Each row was made from one path, in order. Every step used is in the known rows, and no mark comes twice. Write each row's path.
Known rows:
rifuve vido risa: [  6  -6  -8  21  11  17  10 -10   1 -24  34 -30 -12  35 -10  26 -10  -2
  -8   8  35  38]
voku kare rifuve: [ -4   0  -9   3  12 -28  -7  10 -21  -8  11 -24 -27  17  -1  30  13  25
  10   0  20  42]
risa kare vido zupa: [-15  15  -6  10  34  14  10  16  15  23 -45  47  33 -25   0 -23   5  -9
  -2   2 -14 -14]
vido zupa kare rifuve: [  2   8 -27  -2   0 -17 -10  29 -37  35   4  47  -8 -28  19  28   9  -5
 -15 -12 -15  -6]
risa kare: [-20  -9   6  -1  20  -5  -2  -2   7 -13 -26 -13  13 -20 -11  -7 -10  12
 -24   5 -13  25]
risa kare voku vido zupa: [  9  -5   9  25   4  -6   6  -1  27   4 -27  18  39   6 -11  -6 -37  11
  28   1 -10 -13]
rifuve vido zupa kare: [ 13  11  -8   2   2   4  18  28 -38  15  17  38  16  -7   7   9 -18 -30
   0  -8  11   7]
vido zupa: [-22  11  -9  13   2   3 -11  11  -2  -1 -12  26   7  -8   0  -1   4   8
  21  -7   6   5]
voku vido zupa: [ -9   8  -5  18  -4  12   1   8   0  30 -16  12   4   4   6   0  -1  -5
  45 -14  -6 -27]
kare rifuve vido zupa: [ 32  -3   0  38   2   2   4  18 -28  19  22  41  18 -17  10  35  -8  25
   8   9   6  31]
vido kare voku: [ 39 -16   6   0  12 -25  -4 -12  31 -29  45  -5   4  -4 -27  10  -8  33
  -4   3  16  18]
rifuve kare voku vido zupa: [ 16 -11  10  33 -38  10  -7  -7  33 -12  -9  26  17  18   2 -15 -27   1
  40   2  -7 -37]
risa kare rifuve: [  4 -17   1   8  18 -15 -10   2  -6   8 -16  -2   6 -35  -2  20  -3  33
 -39  10 -27  31]
vido risa kare rifuve: [ -3 -16 -24  23  28  -3 -11 -12  13  -2  -9 -15 -13  -6  -3  36   0  28
 -57  12 -14  31]
risa kare vido rifuve: [-26  12  13 -18  15 -11  17 -12  -2   6 -29  -9  31  -5  -8 -20  21   0
 -23  20  -9 -11]
rifuve kare vido zupa: [ -6   8  -6  17  -7  29  -3  12  22   5 -27  55  12 -13  12 -34  15 -21
   9   3 -11 -38]
rifuve vido zupa: [ 11   7   5  27   4  15  11  13 -16   1  13  30  25  -1  -2   8 -16   2
  24   4  18  25]
voku vido rifuve kare risa: [ -5   6  26 -21 -40  25 -19 -30   5   7 -25 -21  -1 -15  18 -31  22  10
   6   3 -37 -43]
vido zupa kare: [-20  16 -21 -12   0  -5  -3  24 -24  15  -7  36  -3 -13   8   0   1 -27
  -1 -18  -1 -13]
risa kare voku vido: [ 11 -18  22   6   4 -16  10 -13  24 -10 -11 -27  21  11 -17  -4 -33  15
  12   4  -6   0]
rifuve vido: [ 14  -8  17   7   3   3  13   2 -18 -14  28 -15   7   5  -8   9 -11   5
   8   7  24  40]
kare voku: [  0  -7  14  -4 -11 -29  -6  -7  11 -42  23 -17  -2  17 -19   2 -11  23
  20   4  30  28]
voku vido: [ -6  -5   7  -3  -4   1   4  -4  -2  15   2 -32 -14   9  -1  -1   4  -3
  30 -10  -1 -13]

Which path is each row?
[-25  -7 -17  14  28   8  -5 -15  25 -23 -19 -28  -8  11 -13  10  -7   4
 -40   6   0  24] => vido risa kare
[ 11 -11  17   0 -17 -20   5 -11  13 -11  20 -31  -4  29 -12   2 -14  11
  44  -4  18  -4] => kare voku vido
[-12  -8  18   2 -45   6  -4 -27   1  -3 -11 -31   5  18   4 -13   9  -4
   7  13 -23 -41] => voku vido rifuve kare
[-21  20  -5 -14  26  -9  15  15  -1  -6  -2 -19 -17  35  -7 -12  24 -18
  31  -4  37  11] => voku kare vido
[ 19 -25  22  12 -39  -1  -4 -18  32 -26   8 -18  -1  22  -5 -16 -23   4
  24   6  -4 -23] => rifuve kare voku vido
[ -3 -15  18   1   8 -24  -1 -10  21 -40  -7 -11  20  -1 -24  -5 -29  28
 -12  13   7  33] => risa kare voku
[ 13  -8   4 -25 -19 -28  12   3  -8   5  24 -22 -11  24  -4   2 -16 -22
  21 -15  10 -22] => zupa kare voku vido
[-14  23  -9   5  15  13   6  18   6  22 -15  42   9  -7   6 -15  22 -12
  28  -5  10 -19] => kare vido zupa
[ 53 -16  10  11  26   7  15  -3   2   0  48  -2  14 -18 -18  16 -10  16
 -15   7   9  31] => rifuve vido kare
[-20  24   4 -28  18   2 -16   3  -6 -18 -13 -25 -27   1   2 -12  18  13
  23 -15  17  37] => voku kare risa
[-12  31 -12 -34   4  12 -18  23 -21  25 -21  46  -8 -45  23 -17  15 -13
  -5 -28 -17 -13] => vido zupa kare risa
[ -9  17  -1 -55   5   2 -15  11 -22  12  -6   2 -27 -37  15 -17  19 -11
 -18 -23 -14   0] => zupa kare risa
[-10  -3 -19  13   1  31  -4 -13  40 -19  -5  -4 -24  22   4 -15  21 -25
 -22   8   5 -24] => rifuve kare vido risa
[-24  -5  15  -3 -40  -4 -13 -24  -1 -34  -8 -19   6   6  -2 -13  12   8
 -17  21 -10  -9] => vido rifuve kare
[  1  29 -10 -30   0  22  -8  19 -19  56 -25  33 -10 -33  29 -17  11 -27
  22 -35 -29 -46] => voku vido zupa kare risa
[-13  -4 -19  11   3  15  -1 -15  17   5   7 -47 -32  40  -2  18   5 -11
  15  -9  10 -14] => voku vido risa
[ 31  -9   4  43  22   5   9  15 -19  21  -8  46  43 -35   4  27 -26  29
 -22  17 -19  36] => risa kare rifuve vido zupa
[ -5  -6   5  -2  -8  19  -2   1  20  -8 -11  11  -7  -8   5 -34  19 -17
  -6   8  -7 -23] => rifuve kare vido
[-25  23  -4 -49  -6 -23  19   3 -33  21   6  -5  -3   8   4 -13  37 -36
 -15   1   7 -34] => zupa kare vido rifuve
[-16  15 -37 -26  21   6  12   8  -2  13  12  -6 -37  23   5   2  26 -50
 -25 -11  19 -24] => zupa kare vido risa
[ 35 -12  -1  -8   0 -18  14  20 -53  24  43   6  -8 -16  11  34  -5  -4
 -29   1   2  26] => zupa kare rifuve vido
[ -4   1  16 -16 -18  30 -33 -10  17 -20 -22   7 -15 -40  15 -34  13  13
 -15  -3 -26   1] => rifuve kare risa
[ 34 -16  12  17   2  -8   8   5 -30   8  38  -4  -1 -11   2  35  -4  27
  -6  12   9  45] => kare rifuve vido
[-12 -11 -16  17  23  18   4 -18  26   7 -22 -42  -9  21  -7  11 -12  -7
 -16   0 -14  -7] => voku vido risa kare
[ 14 -23  -3  26 -31  12  -9 -31  50 -37  13 -33 -19  53  -7   2 -19  -4
   8   7   8 -23] => rifuve kare voku vido risa
[  0  11 -10 -10 -13 -28   0  18 -10 -11  11  36   8   7  -3   3 -17 -11
  13 -11  18  -4] => vido zupa kare voku
[ 31 -11 -27   6   7  -4  11   7 -35  12  49  -8 -27  14   9  52  -3 -13
 -46   2  14  26] => zupa kare rifuve vido risa
[-11  13 -12 -40  11  -9  16  22 -20  22   7   8 -18  -8   7 -16  25 -43
  -8 -14   6 -23] => zupa kare vido
[-19  11  23 -26 -35  16 -29 -27   4 -24 -23  -8   0 -26  12 -33  26  21
 -20  10 -26 -10] => vido rifuve kare risa
[ -3  -8  29  -4 -15 -30  14 -29   9 -13 -10 -40  35  26 -20  -1 -21  23
   8  18  -5 -10] => risa kare voku vido rifuve
